Each row comes from the steps of one path. Every step used is in the known rows, and no mark comes twice. Write the path behind each row, first mark first.
Known rows:
U-E: [-0.20, -0.34,  0.35, -0.35, -0.21,  0.03, -0.12,  0.33, -0.01,  0.05,
 -0.24,  0.09, -0.03,  0.28, -0.26,  0.36,  0.24,  0.11, -0.14,  0.00,
  0.12, -0.19,  0.14, -0.12]
G-V: [-0.07, -0.25,  0.06, -0.19, -0.03,  0.10, -0.17,  0.41, -0.02,  0.02,
 -0.07,  0.18,  0.09,  0.13, -0.08,  0.24, -0.22, -0.05, -0.38,  0.01,
 -0.14, -0.06, -0.12, -0.06]
L-G-W-M: [-0.12, -0.58,  0.00, -0.45, -0.06,  0.04, -0.13,  0.15, -0.16,  0.23,
  0.22, -0.05, -0.12,  0.30, -0.26,  0.27,  0.17, -0.26,  0.06,  0.03,
 -0.39,  0.16,  0.08,  0.12]
E-Y-V-G-W-M: [-0.13, -0.58,  0.32, -0.50,  0.15,  0.01, -0.14, -0.01, -0.19,  0.27,
  0.00, -0.05, -0.09,  0.38, -0.23,  0.26,  0.09, -0.23, -0.01,  0.05,
 -0.15,  0.02, -0.02, -0.10]
Y-V-G-W: [-0.13, -0.36,  0.22, -0.42,  0.05,  0.02, -0.05,  0.16, -0.05,  0.18,
  0.13,  0.01, -0.10,  0.30, -0.17,  0.29, -0.06, -0.17, -0.18, -0.16,
 -0.06, -0.19, -0.02, -0.11]
V-G-L: [-0.22, -0.14,  0.09, -0.25, -0.25,  0.00,  0.01,  0.00, -0.02,  0.17,
 -0.24,  0.15,  0.18,  0.28, -0.07,  0.25, -0.25, -0.04, -0.26, -0.14,
  0.10, -0.13, -0.18, -0.58]
E-Y-L: [-0.27, -0.37,  0.37, -0.21, -0.19, -0.01,  0.03,  0.03, -0.10,  0.11,
 -0.32,  0.14, -0.05,  0.30, -0.31,  0.22, -0.07,  0.04, -0.15,  0.16,
 -0.11,  0.13, -0.20, -0.34]
V-G-E: [-0.33, -0.31,  0.24, -0.25, -0.28,  0.06, -0.07,  0.12, -0.01,  0.05,
 -0.09,  0.21,  0.09,  0.24, -0.06,  0.40, -0.07,  0.49, -0.19, -0.04,
  0.06, -0.19,  0.08, -0.63]
W-G-E-Y: [-0.29, -0.49,  0.34, -0.28, -0.15,  0.14,  0.09, -0.22, -0.02,  0.15,
 -0.54,  0.13, -0.06,  0.38, -0.18,  0.32,  0.28,  0.42, -0.23,  0.18,
 -0.05, -0.15,  0.10, -0.56]
G-E: [-0.30, -0.36,  0.25, -0.21, -0.37,  0.08, -0.06,  0.04,  0.00,  0.09,
 -0.13,  0.08,  0.04,  0.22, -0.10,  0.39,  0.12,  0.37, -0.20,  0.13,
 -0.17, -0.20,  0.14, -0.49]
W-M: [-0.17, -0.55,  0.21, -0.38, -0.12,  0.01, -0.31,  0.02, -0.12,  0.19,
  0.06, -0.05,  0.04,  0.29, -0.19,  0.27,  0.21, -0.20, -0.04,  0.08,
 -0.20,  0.04,  0.05, -0.11]
G-E-Y-L-R: [-0.24, -0.27,  0.29, -0.19, -0.27, -0.03, -0.16, -0.17, -0.07,  0.04,
 -0.39,  0.15,  0.02,  0.19, -0.15,  0.33, -0.04,  0.43, -0.06,  0.31,
 -0.12,  0.10,  0.03, -0.58]
U-V-G-W: [-0.11, -0.31,  0.09, -0.41,  0.10,  0.07, -0.03,  0.38, -0.12,  0.23,
  0.05,  0.10, -0.15,  0.27, -0.10,  0.28,  0.10, -0.13, -0.21, -0.20,
 -0.08, -0.27,  0.00, -0.04]
W-G-L: [-0.17, -0.34,  0.04, -0.29, -0.34,  0.04,  0.01, -0.31,  0.07,  0.19,
 -0.29,  0.00,  0.14,  0.39, -0.12,  0.24,  0.06, -0.12, -0.26, -0.11,
 -0.01, -0.16,  0.01, -0.45]
E-Y-V: [-0.20, -0.35,  0.50, -0.26,  0.07,  0.05, -0.06, -0.04, -0.05,  0.31,
 -0.31, -0.02, -0.07,  0.24, -0.34,  0.29,  0.15, -0.17, -0.27,  0.14,
 -0.07, -0.06, -0.24, -0.37]
G-L-U-E: [-0.15, -0.29,  0.39, -0.21, -0.59, -0.04,  0.11,  0.26, -0.02,  0.08,
 -0.33,  0.10,  0.15,  0.30, -0.18,  0.27,  0.11,  0.01, -0.24,  0.12,
  0.10, -0.35, -0.01, -0.37]
W-G-E-Y-L-U: [-0.25, -0.50,  0.44, -0.12, -0.64, -0.03,  0.17, -0.07, -0.04,  0.05,
 -0.25,  0.15,  0.12,  0.35, -0.18,  0.21,  0.03,  0.21, -0.23,  0.24,
 -0.08, -0.15, -0.09, -0.58]
U-L: [-0.16, -0.38,  0.08, -0.29, -0.15, -0.07, -0.38,  0.06, -0.01, -0.02,
 -0.11,  0.09, -0.03,  0.22, -0.18,  0.30,  0.17, -0.02, -0.16,  0.05,
 -0.07,  0.02,  0.00, -0.28]
Y-E: [-0.25, -0.33,  0.36, -0.18, -0.18,  0.11, -0.16,  0.25, -0.04,  0.15,
  0.04,  0.23, -0.08,  0.21, -0.13,  0.35, -0.04,  0.34, -0.25,  0.04,
 -0.23, -0.24,  0.10, -0.22]
E-Y-V-G-W: [-0.14, -0.36,  0.29, -0.42,  0.14,  0.05,  0.04,  0.12, -0.10,  0.22,
 -0.09,  0.05, -0.16,  0.33, -0.20,  0.27, -0.03, -0.12, -0.20, -0.06,
 -0.05, -0.17, -0.08, -0.17]
V-G: [-0.24, -0.26,  0.17, -0.32, -0.06,  0.03, -0.18,  0.24, -0.03,  0.09,
 -0.03,  0.21,  0.06,  0.25, -0.11,  0.28, -0.12,  0.08, -0.22, -0.20,
  0.18, -0.12, -0.08, -0.37]
E-Y-L-R: [-0.19, -0.25,  0.26, -0.22, -0.17, -0.04, -0.22, -0.12, -0.08,  0.06,
 -0.36,  0.14,  0.00,  0.19, -0.18,  0.27, -0.03,  0.20, -0.07,  0.25,
 -0.09,  0.13, -0.05, -0.43]
G-E-Y: [-0.30, -0.38,  0.39, -0.21, -0.15,  0.12,  0.10, -0.03, -0.08,  0.16,
 -0.53,  0.15, -0.07,  0.28, -0.17,  0.32,  0.18,  0.39, -0.24,  0.29,
 -0.15, -0.14,  0.00, -0.56]
G-E-Y-V: [-0.27, -0.37,  0.55, -0.22, -0.06,  0.07,  0.00, -0.09, -0.04,  0.28,
 -0.35,  0.01, -0.05,  0.24, -0.30,  0.38,  0.15,  0.10, -0.25,  0.22,
 -0.11, -0.10, -0.14, -0.56]
V-G-W: [-0.13, -0.35,  0.09, -0.43, -0.02,  0.05, -0.03,  0.23, -0.07,  0.10,
  0.08,  0.09, -0.11,  0.32, -0.09,  0.25, -0.05, -0.05, -0.17, -0.14,
 -0.08, -0.22,  0.07, -0.06]
E-Y-V-G-L-R: [-0.15, -0.08,  0.21, -0.24, -0.07, -0.03, -0.15, -0.23, -0.04,  0.21,
 -0.46,  0.12,  0.14,  0.20, -0.09,  0.30, -0.16,  0.10, -0.19,  0.09,
  0.10, -0.04, -0.15, -0.72]

Which path is each row?
[-0.31, -0.29,  0.38, -0.24,  0.02,  0.12,  0.08,  0.17, -0.12,  0.23,
 -0.52,  0.26, -0.06,  0.27, -0.15,  0.35,  0.14,  0.42, -0.26,  0.11,
  0.04, -0.18, -0.10, -0.64]	U-V-G-E-Y
[-0.15, -0.24, -0.01, -0.12, -0.04,  0.08,  0.05,  0.50, -0.08,  0.04,
 -0.15,  0.33,  0.02,  0.12, -0.28,  0.23, -0.42,  0.04, -0.25,  0.02,
 -0.18,  0.36, -0.35, -0.14]	E-Y-L-G-V
[-0.23, -0.26,  0.33, -0.32,  0.01,  0.00, -0.21,  0.16, -0.01,  0.19,
  0.05,  0.10,  0.07,  0.22, -0.21,  0.33, -0.14, -0.07, -0.23, -0.21,
  0.21, -0.09, -0.19, -0.43]	Y-V-G
[-0.16, -0.21,  0.32, -0.12, -0.54, -0.06,  0.08,  0.06, -0.02,  0.20,
 -0.10,  0.10,  0.28,  0.25, -0.09,  0.20, -0.20, -0.19, -0.36,  0.02,
  0.06, -0.30, -0.30, -0.65]	Y-V-G-L-U
[-0.17, -0.22,  0.39, -0.12, -0.44, -0.04,  0.17,  0.01, -0.06,  0.23,
 -0.32,  0.13,  0.23,  0.28, -0.12,  0.17, -0.17, -0.14, -0.37,  0.12,
  0.07, -0.28, -0.36, -0.71]	E-Y-V-G-L-U
[-0.22, -0.42,  0.38, -0.13, -0.40,  0.02,  0.10,  0.18, -0.09,  0.26,
 -0.27,  0.14,  0.04,  0.28, -0.18,  0.27,  0.29,  0.09, -0.28,  0.09,
 -0.07, -0.24, -0.15, -0.50]	W-G-E-Y-L-U-V
[-0.26, -0.23,  0.28, -0.22, -0.21, -0.04, -0.17, -0.12, -0.07,  0.02,
 -0.37,  0.23,  0.05,  0.20, -0.12,  0.34, -0.16,  0.50, -0.05,  0.20,
  0.03,  0.10, -0.01, -0.66]	V-G-E-Y-L-R
[-0.14, -0.26,  0.23, -0.09, -0.65, -0.03,  0.11,  0.04, -0.03,  0.15,
 -0.18,  0.06,  0.23,  0.25, -0.06,  0.16, -0.03, -0.19, -0.36,  0.17,
 -0.15, -0.33, -0.18, -0.51]	G-L-U
[-0.10, -0.61, -0.05, -0.46, -0.05, -0.02, -0.23,  0.12, -0.15,  0.15,
  0.20, -0.02, -0.14,  0.30, -0.27,  0.28,  0.18, -0.24,  0.09,  0.05,
 -0.37,  0.24,  0.08,  0.08]	U-L-G-W-M
[-0.27, -0.37,  0.37, -0.20, -0.04,  0.02, -0.05, -0.03, -0.04,  0.23,
 -0.31,  0.09, -0.09,  0.19, -0.37,  0.40,  0.11,  0.14, -0.17,  0.19,
 -0.11,  0.14, -0.20, -0.60]	U-L-G-E-Y-V
[-0.25, -0.19,  0.27, -0.20, -0.13, -0.03, -0.17,  0.02, -0.11,  0.12,
 -0.40,  0.24,  0.02,  0.17, -0.13,  0.36, -0.05,  0.44, -0.08,  0.15,
  0.03,  0.06, -0.06, -0.65]	U-V-G-E-Y-L-R
[-0.29, -0.34,  0.43, -0.19, -0.05,  0.08,  0.07,  0.00, -0.04,  0.30,
 -0.29,  0.06, -0.07,  0.20, -0.36,  0.39,  0.09,  0.12, -0.21,  0.17,
 -0.13,  0.06, -0.21, -0.56]	L-G-E-Y-V
[-0.32, -0.29,  0.32, -0.15, -0.44,  0.00,  0.01,  0.30, -0.07,  0.13,
 -0.05,  0.24,  0.14,  0.21, -0.08,  0.37, -0.06,  0.40, -0.21, -0.03,
  0.05, -0.22, -0.09, -0.69]	Y-L-U-V-G-E
[-0.12, -0.58,  0.41, -0.55,  0.13,  0.00, -0.10,  0.10, -0.18,  0.24,
 -0.08, -0.03, -0.11,  0.41, -0.28,  0.31,  0.15, -0.14,  0.05,  0.03,
 -0.04, -0.01,  0.05, -0.05]	U-E-Y-V-G-W-M
[-0.24, -0.28,  0.43, -0.31,  0.13,  0.03, -0.10,  0.10, -0.06,  0.23,
 -0.22,  0.15,  0.01,  0.26, -0.25,  0.30, -0.10,  0.00, -0.25, -0.10,
  0.22, -0.06, -0.26, -0.51]	E-Y-V-G
[-0.28, -0.31,  0.43, -0.17, -0.16,  0.09,  0.15,  0.20, -0.13,  0.22,
 -0.49,  0.27,  0.00,  0.26, -0.11,  0.30,  0.13,  0.39, -0.31,  0.18,
  0.04, -0.27, -0.15, -0.70]	L-U-V-G-E-Y
[-0.08, -0.55,  0.19, -0.44, -0.08, -0.01, -0.14,  0.26, -0.21,  0.26,
  0.18,  0.00, -0.01,  0.33, -0.11,  0.23,  0.18, -0.27, -0.06, -0.02,
 -0.18, -0.17,  0.01, -0.03]	L-U-V-G-W-M
[-0.21, -0.24,  0.27, -0.19, -0.24, -0.04, -0.08,  0.47, -0.11,  0.19,
  0.02,  0.25,  0.12,  0.20, -0.12,  0.25, -0.08, -0.03, -0.26, -0.19,
  0.17, -0.18, -0.27, -0.44]	Y-L-U-V-G
[-0.11, -0.20,  0.21, -0.10, -0.38,  0.01,  0.05,  0.31, -0.10,  0.35,
 -0.20,  0.08,  0.12,  0.18, -0.09,  0.22,  0.22, -0.29, -0.39,  0.04,
 -0.13, -0.37, -0.25, -0.41]	G-L-U-V
[-0.34, -0.31,  0.39, -0.19, -0.18,  0.01,  0.08,  0.15, -0.13,  0.16,
 -0.36,  0.24, -0.02,  0.27, -0.25,  0.32, -0.08,  0.34, -0.15,  0.08,
  0.01,  0.06, -0.20, -0.60]	U-V-G-E-Y-L
[-0.13, -0.35,  0.25, -0.32, -0.07,  0.01,  0.15,  0.36, -0.18,  0.21,
 -0.10,  0.16, -0.12,  0.32, -0.15,  0.20,  0.00, -0.09, -0.21, -0.04,
 -0.08, -0.23, -0.16, -0.18]	E-Y-L-U-V-G-W
[-0.32, -0.33,  0.38, -0.25, -0.08,  0.11,  0.09,  0.04, -0.09,  0.13,
 -0.50,  0.25, -0.03,  0.30, -0.14,  0.33,  0.03,  0.49, -0.23,  0.16,
  0.04, -0.13, -0.05, -0.66]	V-G-E-Y
[-0.33, -0.31,  0.36, -0.24, -0.22,  0.03, -0.10,  0.05,  0.01,  0.14,
 -0.03,  0.13,  0.10,  0.22, -0.14,  0.44, -0.09,  0.37, -0.20, -0.06,
  0.08, -0.16, -0.01, -0.67]	Y-V-G-E
[-0.20, -0.10,  0.08, -0.23, -0.14,  0.02,  0.01,  0.16, -0.07,  0.30,
 -0.26,  0.16,  0.14,  0.24, -0.08,  0.27, -0.11, -0.10, -0.30, -0.20,
  0.11, -0.18, -0.24, -0.56]	U-V-G-L
[-0.16, -0.30,  0.31, -0.11, -0.39, -0.03, -0.03,  0.42, -0.11,  0.26,
 -0.01,  0.11,  0.06,  0.17, -0.18,  0.23,  0.17, -0.21, -0.29,  0.03,
 -0.13, -0.22, -0.25, -0.28]	Y-L-U-V
[-0.08, -0.25, -0.19, -0.17, -0.01,  0.04, -0.21,  0.53, -0.02, -0.04,
 -0.01,  0.30,  0.03,  0.06, -0.20,  0.28, -0.27,  0.00, -0.26, -0.04,
 -0.15,  0.29, -0.21, -0.09]	U-L-G-V
[-0.29, -0.50,  0.19, -0.29, -0.38,  0.09, -0.07, -0.19,  0.08,  0.07,
 -0.14,  0.05,  0.05,  0.34, -0.10,  0.39,  0.24,  0.40, -0.19, -0.02,
 -0.05, -0.22,  0.27, -0.50]	W-G-E
[-0.29, -0.32,  0.19, -0.22, -0.21,  0.02,  0.13,  0.35, -0.08,  0.11,
 -0.25,  0.25, -0.11,  0.23, -0.46,  0.31, -0.08,  0.14, -0.03,  0.01,
 -0.04,  0.37, -0.21, -0.26]	U-E-Y-L-G
[-0.11, -0.39,  0.44, -0.40, -0.06,  0.01,  0.12,  0.26, -0.10,  0.16,
 -0.15,  0.08, -0.11,  0.35, -0.22,  0.27,  0.02, -0.05, -0.19,  0.00,
  0.06, -0.29, -0.05, -0.19]	L-U-E-Y-V-G-W
[-0.22, -0.36,  0.47, -0.33, -0.02,  0.08,  0.05,  0.21, -0.09,  0.13,
 -0.63,  0.15, -0.12,  0.33, -0.30,  0.29,  0.27,  0.18, -0.19,  0.19,
  0.09, -0.14, -0.01, -0.26]	U-E-Y
[-0.17, -0.31,  0.38, -0.10, -0.30, -0.01,  0.05,  0.37, -0.15,  0.29,
 -0.23,  0.15,  0.01,  0.20, -0.22,  0.21,  0.21, -0.16, -0.31,  0.12,
 -0.12, -0.19, -0.31, -0.35]	E-Y-L-U-V
[-0.22, -0.25,  0.34, -0.19, -0.14, -0.01,  0.01,  0.43, -0.15,  0.22,
 -0.20,  0.29,  0.06,  0.24, -0.16,  0.23, -0.04,  0.02, -0.28, -0.09,
  0.18, -0.17, -0.33, -0.50]	E-Y-L-U-V-G
[-0.11, -0.40, -0.15, -0.36, -0.08,  0.01, -0.06,  0.25, -0.06,  0.07,
  0.10,  0.09, -0.23,  0.23, -0.25,  0.29,  0.10, -0.12, -0.07, -0.03,
 -0.32,  0.12,  0.03,  0.04]	U-L-G-W
[-0.37, -0.34,  0.11, -0.14, -0.47,  0.04,  0.07,  0.17, -0.01,  0.07,
  0.02,  0.19,  0.02,  0.17, -0.27,  0.41, -0.12,  0.40, -0.06,  0.05,
 -0.21,  0.20, -0.03, -0.51]	Y-L-G-E
